What can hang from each mark
K: A
Z: W
R: Z
Q: D
A: K Q R Y
T: K
D: Y
Y: A D

Known rows, with every way that one mark hangs from another
(Y (A Q R) D): [+1.74,-1.97,-2.04,+0.17,+0.82,+0.37,+2.18,-0.53,-0.59,+0.39,+0.51,-1.40,-3.11,+0.46,+1.83,+2.95,+0.37,+0.42,+2.70]
(D (Y A)): [+0.94,+1.52,+2.58,-0.38,-1.81,-0.68,-0.08,-2.53,+2.27,-0.84,-1.09,-0.50,-0.05,+2.92,-2.67,+3.17,-0.55,+2.38,-0.03]
(T (K (A (Q D)))): [+1.20,+1.05,+0.17,-1.27,+1.77,-1.01,+1.44,-1.49,-0.95,-3.58,+0.08,-0.48,+1.42,-0.03,+0.16,-3.47,-1.25,+0.17,-3.44]
(T (K (A Q))): [+2.63,-0.69,+0.06,-2.84,+1.36,-1.11,+1.89,-3.35,-0.28,-3.80,+0.81,-1.15,+1.19,-1.42,+0.50,-2.93,-0.71,+0.92,-4.11]
(Q (D Y)): [-0.13,+2.31,+3.42,+2.06,-0.22,+0.18,-0.15,+0.36,-1.07,-2.12,-0.57,-0.21,+1.78,+3.40,-2.38,+1.87,-0.43,+2.21,+0.38]
(Y A D): [-0.58,+0.67,+2.02,-0.38,+0.27,+1.00,+1.00,+0.02,-0.66,-0.02,+0.34,-0.23,-0.07,+0.42,+0.56,+4.12,+0.77,+2.08,+2.34]
(D (Y (A K Q R))): [+2.68,-0.26,-1.10,-1.13,-3.01,-1.29,+0.01,-2.19,+2.08,+0.48,-1.25,+1.40,-1.21,+1.86,-0.60,+1.27,-1.24,+0.36,-0.88]
(A Y): [-1.02,-0.15,+2.40,+2.43,+0.97,+0.29,-0.93,+0.63,-1.15,+0.14,+0.31,-2.04,+0.39,-1.50,-0.31,-1.89,+0.94,+0.13,-0.01]
(K (A Q (Y D))): [+2.46,-1.86,-0.10,-0.95,+2.39,-1.40,+1.51,+1.09,-2.71,-1.21,+2.42,-3.20,+0.07,-5.00,+2.94,-2.23,-0.69,-0.53,-1.96]
(D (Y (A K))): [+0.18,+2.38,+2.87,-1.83,-3.66,-0.70,-1.10,-1.54,+1.97,+0.15,-1.40,+2.64,+1.69,+1.58,-1.79,+2.21,-0.87,+2.18,-1.07]
(T (K (A R (Y D)))): [-0.09,-0.57,-0.17,+1.05,+3.86,-0.24,+2.60,-2.13,-2.80,-0.80,-0.73,+0.86,-0.72,-6.12,+2.51,+0.22,+0.27,-1.40,-0.46]
(Q (D (Y (A K)))): [-1.12,+4.06,+3.08,-0.21,-3.35,-0.55,-1.44,+0.17,+1.33,+0.56,-1.83,+3.38,+2.10,+3.18,-2.16,+1.64,-1.39,+1.39,-0.36]
(Y (A Q)): [+1.61,-0.63,-0.11,-1.13,-1.00,-0.43,+0.15,-0.98,+1.85,-0.42,+0.64,-2.51,-1.01,+2.33,-0.60,-0.66,-0.17,+1.06,-0.31]
(Y A): [-0.66,+0.93,+1.50,+0.09,-0.64,+0.47,-0.33,-0.66,+1.49,+0.03,-0.05,-1.22,-0.21,+2.30,-1.42,+1.40,+0.68,+1.30,+0.57]
(Z W): [-0.98,+0.96,+0.96,+0.60,+1.65,+1.10,-0.40,+1.22,-1.20,-0.69,-0.67,-1.75,+2.18,-0.04,-0.47,+2.45,+0.34,+1.60,+1.62]
(Q D): [-1.51,+1.56,+2.51,+2.45,+0.75,+1.22,-0.28,+2.17,-2.04,-1.32,+0.38,-0.80,+1.66,+2.83,-1.10,+0.14,+0.74,+1.29,+0.91]
(D (Y (A Q))): [+3.25,+0.10,+0.67,-1.57,-2.18,-1.58,+0.22,-2.70,+2.81,-1.14,-0.38,-1.90,-1.05,+2.90,-1.76,+0.96,-1.43,+2.09,-0.73]
(A K (R Z) (Y D)): [-3.56,-1.46,+0.20,+0.30,+1.27,+1.85,-1.14,+1.99,-2.41,+1.88,+0.86,+2.69,+1.37,-5.24,+1.54,-0.74,+1.90,-1.27,+1.69]

Rows
[+1.16,-2.04,+0.69,+0.75,+1.54,-0.05,+0.75,+0.98,-3.01,-0.11,+1.59,-2.51,-0.46,-3.40,+2.63,-1.44,+0.04,+0.68,+1.03]  (A Q (Y D))
[+1.04,-1.16,-1.62,-1.03,-0.98,+0.39,+1.20,+0.38,-1.02,+1.43,+0.23,+1.75,-1.25,-0.74,+2.79,+2.13,+0.11,+0.19,+1.51]  (Y (A K Q R) D)
[-0.20,+0.70,-1.84,+0.83,-1.68,+0.05,-0.54,+1.56,+0.58,+1.69,-0.78,+1.64,-0.96,+2.58,+0.41,-1.02,-0.60,-1.35,+0.40]  (Y (A K (Q D) R))
[-3.83,+0.85,-2.46,-1.91,-0.07,+1.36,-2.37,+1.06,+2.50,+2.68,-1.63,+2.49,+1.75,-1.04,-1.19,+1.69,+0.56,-1.27,+1.96]  (Y (A K (R (Z W))))
[-0.62,-0.43,-1.15,+3.15,+0.00,-0.23,-1.05,+2.76,-2.15,+1.91,-0.38,+0.79,-0.53,-1.13,+1.59,-4.22,-0.44,-2.45,-0.01]  (A K (Q D) R Y)
[-1.36,+1.28,+2.33,-1.66,-1.49,+0.97,+0.24,+0.72,-1.20,+1.17,+0.21,+2.95,+1.62,-0.86,+1.47,+3.08,+0.31,+2.09,+1.22]  (Y (A K) D)
[+1.38,-3.20,-2.97,-2.17,+2.31,-0.14,+0.43,-0.05,+0.56,-2.50,+2.70,-3.00,-0.07,-0.91,-0.50,-2.69,+0.70,-1.48,-2.38]  (K (A Q (R Z)))
[+0.65,-2.33,-1.06,+1.13,+0.66,+0.24,+0.59,+1.57,-3.60,+1.75,+0.85,+0.86,-0.74,-4.65,+3.92,-1.09,+0.29,-1.12,+0.94]  (A K Q R (Y D))
[-3.03,-0.13,-0.91,-1.57,-1.31,+1.37,-1.90,-0.03,+2.34,+1.49,-0.04,+2.65,+0.79,+0.44,-1.60,+0.03,+1.42,-0.85,+0.48]  (Y (A K (R Z)))
[+0.50,-0.02,-2.17,+2.13,+0.15,-0.10,+0.39,+0.73,+0.99,+0.60,-0.45,-1.49,-2.54,+3.85,-0.48,-0.07,-0.17,-1.15,+1.52]  (Y (A (Q D) R))
[-2.45,-1.09,-1.22,-0.27,+0.57,+1.39,-0.94,-0.84,+2.95,+0.52,+0.28,-0.50,-1.03,+1.54,-2.40,+0.99,+1.80,-0.64,+1.58]  (Y (A (R Z)))
[-0.39,+3.29,+2.75,+1.14,-1.54,-0.47,-0.59,-0.58,+1.84,-0.42,-1.63,+0.22,+0.45,+4.45,-2.96,+2.53,-1.14,+1.58,+0.71]  (Q (D (Y A)))
[+1.11,-0.95,-2.38,+2.84,+2.53,-1.58,+0.41,+2.12,-1.45,-0.06,+0.63,-3.16,-1.81,-1.56,+1.18,-4.24,-0.93,-3.54,-1.75]  (K (A (Q D) R Y))
[-0.47,+1.82,+0.34,-0.86,-2.43,-0.34,-1.25,+1.60,+0.83,+1.00,-0.20,+1.48,+1.15,+2.55,+0.01,-2.22,-1.11,+0.25,-0.72]  (Y (A K (Q D)))
[-1.58,-0.82,-2.89,+0.12,+0.36,+0.69,-1.06,+0.55,+2.58,+0.52,+0.37,-1.10,-1.55,+3.20,-1.97,-1.63,+0.42,-1.55,+1.39]  (Y (A (Q D) (R Z)))
[+2.54,-2.63,-2.58,+1.40,+2.28,-1.59,+0.84,+0.27,-0.79,-0.64,+1.20,-3.89,-2.10,-3.01,+1.51,-3.65,-0.36,-2.87,-2.59]  (K (A Q R Y))
[-1.51,+0.57,+0.11,-2.04,-2.48,+0.34,-1.80,-1.82,+3.48,+0.73,-1.10,+3.25,+0.83,+1.02,-2.78,+1.77,+0.24,+0.21,-0.01]  (D (Y (A K (R Z))))
[-3.18,-0.61,-0.50,-1.91,-0.39,+1.96,-0.45,+0.72,+0.22,+1.63,+0.44,+3.57,+0.86,-1.44,+0.39,+2.60,+1.61,+0.04,+2.25]  (Y (A K (R Z)) D)
[+2.81,-1.75,-2.18,-1.18,+2.32,-0.73,+2.61,-3.45,-0.66,-3.23,+0.18,-0.94,-0.98,-1.39,+0.93,-1.97,-0.15,-0.58,-3.09]  (T (K (A Q R)))
[+0.22,-0.26,+1.74,+0.41,+2.69,-0.38,+1.18,+1.30,-3.11,-0.75,+1.50,-1.88,+1.06,-5.04,+2.27,-0.16,+0.13,-0.25,-1.00]  (K (A (Y D)))
[-0.99,+3.01,+0.80,+1.51,-2.54,-0.20,-0.66,+0.10,+1.17,+1.29,-2.58,+3.60,+0.14,+3.31,-1.84,+2.92,-0.87,-0.04,+0.71]  (Q (D (Y (A K R))))
[+0.71,-2.02,-1.43,+1.50,-0.35,-0.32,-0.79,+1.03,-1.41,+1.62,+0.22,-0.14,-0.90,-2.68,+1.80,-3.69,+0.18,-1.80,-0.76]  (A K Q R Y)
